Every row comes from one small tree of marks. Brackets hold a mark, then the marks that hang from it, in alphabetical order. Every link used is in the known rows. Which tree was each row made from?
In the rows, 128 means zero.
Known rows
[dife [besap petikez] mege]: [150 128 102 136  90 108  75 120 145  88 107  91 144 124 114 138 124 140
  77 147]
[besap dife [petikez mege [zelita vuliv]]]: [120 197 124 146 103  95 128 105 138 122  95  96 157  76 150  73 130 103
  98 168]
[mege dife]: [122 153 132 134 123  97 150 133 140 137 126 118 142 120 139 125 130 120
 162 149]
[vibi [zelita vuliv]]: [129 143 144 164 105 130 111 103 112 132 100 130 146 120 122 113 144 120
 124 139]
[vibi [zelita [dife besap mege] petikez vuliv]]: [112 144 128 157  77  80  32  62 103  97  99 132 162 124 125  75 154 146
 111 160]
[vuliv [zelita dife vibi]]: [128 133 152 137 115  80  79  94  94 164 126 148 134 100 129  89 131 132
 152 157]
[besap dife]: [144 164 109 110 119  95 140 123 125 113 121 120 132 125 132  99 119 119
 141 132]
[dife [besap petikez] mege [zelita vibi vuliv]]: [138 133  86 152  57  92  29  74 149 118 116  89 185 109 119 111 150 145
 102 195]
[vibi [zelita dife [petikez besap mege] vuliv]]: [ 91 168 162 168 112 123  79  67 114 136  89 145 155 103 162  46 158 159
 135 179]
[zelita dife]: [123 120 137 110 128  99 106 108 108 127 134 138 130 120 137 104 127 145
 135 126]
[mege [dife [zelita vuliv]]]: [117 155 118 142 101  93 123  96 151 153 127 109 171 115 139 123 147 115
 165 174]
[vibi [zelita [petikez mege]]]: [111 163 138 158 103 125 116 100 113 135  82 146 121 111 134  98 145 133
 111 160]
[petikez besap [zelita dife vuliv]]: [ 81 146 166 165 134 126  86  94 131 153 129 126 158 110 166  57 140 156
 133 173]
[dife mege [zelita vibi]]: [141 136 102 141  93 109  71  86 145 149 128 137 155 114 107 108 144 154
 134 178]
[vibi zelita]: [137 139 138 154 110 126 123 118 105 140  96 137 119 122 116 123 125 136
 115 134]
[mege [dife [besap petikez]]]: [130 146 113 136  95  79 121 133 141 114 111  81 146 118 143 136 125 126
 126 159]
[vuliv zelita]: [141 136 142 142 122 111 117 116 116 151 114 133 119 112 116 134 126 111
 122 139]
[dife mege [zelita petikez vibi vuliv]]: [112 154 111 149  77 101  44  58 147 130 129 131 179 117 123  75 159 134
 144 189]
[vibi [zelita dife vuliv]]: [120 136 149 150 105 106  88  87  92 133 106 139 149 114 130  90 141 137
 133 137]
[besap [dife mege] petikez]: [172 172 106 113 100  87 121 116 138  83 102  97 136 110 117  96 102 124
 106 134]
[zelita dife [petikez mege] vuliv]: [ 82 156 140 128 116  99  79  72 118 112 125 140 163 103 161  61 161 126
 142 158]
[vuliv [zelita dife [petikez mege]]]: [110 155 149 132 115  82  88  81 105 147 106 150 126  93 141  85 140 123
 125 163]

Write each row's tree
[ 96 172 154 182 109 148 100  81 133 133  84 137 153 107 156  69 160 141
 128 179] -> [vibi [zelita [petikez besap mege] vuliv]]
[124 187 132 146  93  83 107 107 123 125 111  97 158  91 144  54 115 105
 128 166] -> [besap dife [petikez [zelita vibi vuliv]]]
[ 97 186 144 174  94 106 115  87 126 132  85 132 160 100 146  84 163 111
 144 177] -> [vibi [zelita [petikez [mege dife]] vuliv]]
[108 165 144 155 103 104  89  92 118 160 108 148 135  90 139  86 151 114
 138 181] -> [vuliv [zelita [petikez mege] vibi]]
[117 198 141 156 108 101  96  86 130 155 100 137 141  90 158  45 145 134
 156 203] -> [vuliv [zelita [petikez [besap dife] mege] vibi]]
[100 122 117 113 105  74  63  92 103 105 127 125 135 139 148  88 135 146
 122 146] -> [zelita [dife besap] petikez]
[119 132 116 143  77  77  19  79 121 100 128 104 186 105 137  75 150 150
 124 167] -> [zelita [dife [besap petikez] mege] vibi vuliv]
[104 150 150 166 102 116  92 111 131 140 118 106 152  92 141  83 126 115
 116 165] -> [besap [petikez [zelita vibi vuliv]]]
[114 168 111 147 103  98 125 102 151 177 115 128 165  87 146 109 160 137
 162 204] -> [petikez [mege [dife [zelita vibi]]]]
[151 179  94 118  83  82 118  94 134 141  97 105 150  80 142  78 125 136
 124 186] -> [besap [dife [zelita vibi]] [petikez mege]]
[121 142 128 157  86  96  68  85 100 118  83 115 160  97 140  97 150 145
  94 162] -> [vibi [zelita [dife [besap [petikez mege]]] vuliv]]
[ 86 154 140 146 101 113  76  90 124 118 139 132 165 122 149  66 156 118
 162 161] -> [zelita petikez vibi vuliv]
[107 151 142 142 117 100 109 111 122 145  99 121 129  77 147  88 122 139
  87 161] -> [besap [petikez mege [zelita dife]]]
[141 127 122 137 100  72  53  90 113 129 115 128 138 115 112 119 135 138
 104 155] -> [vuliv [zelita [dife besap mege]]]
[105 162 122 164  89 123  45  56 163 137 125 129 182 117 140  56 159 157
 152 208] -> [dife mege [zelita [petikez besap] vibi vuliv]]
[127 182 107 145 117 126 121  84 162 149 108 116 172  98 163  73 156 150
 142 196] -> [petikez [besap [dife [zelita vuliv]]] mege]
[133 191 141 153  99  91  74  83 132 136 107 134 142 108 139  48 132 135
 155 188] -> [vuliv [zelita [petikez [besap [dife mege]]] vibi]]
[135 136 126 159  76  88  46  77 106  99  88 108 160 111 119  97 139 145
  92 152] -> [vibi [zelita [dife [besap petikez] mege] vuliv]]
[ 92 152 156 172 130 123  67  85 143 143 127 128 169 108 151  58 145 164
 125 179] -> [petikez besap [zelita [dife mege] vuliv]]
[ 99 164 127 170  84  75  90 117 140 134 118  83 174 101 153  98 144 112
 138 191] -> [mege [dife [besap [petikez [zelita vibi vuliv]]]]]
[118 154 147 146 103  94  82  99 109 152 118 141 124 107 130  90 133 112
 146 167] -> [vuliv [zelita petikez vibi]]
[125 168 118 145  98 103 129 102 157 140  97  94 166  82 147 117 141 114
 127 183] -> [besap [petikez [mege [dife [zelita vuliv]]]]]
[ 98 192 156 175 110 104 102  95 141 170 103 137 148  85 163  66 156 130
 173 216] -> [vuliv [zelita [petikez besap [mege dife]] vibi]]
[ 85 160 152 155 108 107  32  62 137 114 135 138 181 114 160  19 159 168
 175 187] -> [zelita [dife mege] [petikez besap] vibi vuliv]
[141 128 120 149  89  86  58  91  99 118  95 134 139 126 112 109 139 164
  97 150] -> [vibi [zelita [dife besap mege]]]
[106 195 137 177 108 114  80  90 153 140 123 120 183 104 150  32 150 146
 150 202] -> [petikez [besap [dife mege]] [zelita vibi vuliv]]
[164 165  85 112  94  82 108  90 144 120 117 120 149 122 110 101 124 135
 123 157] -> [besap [dife mege zelita]]
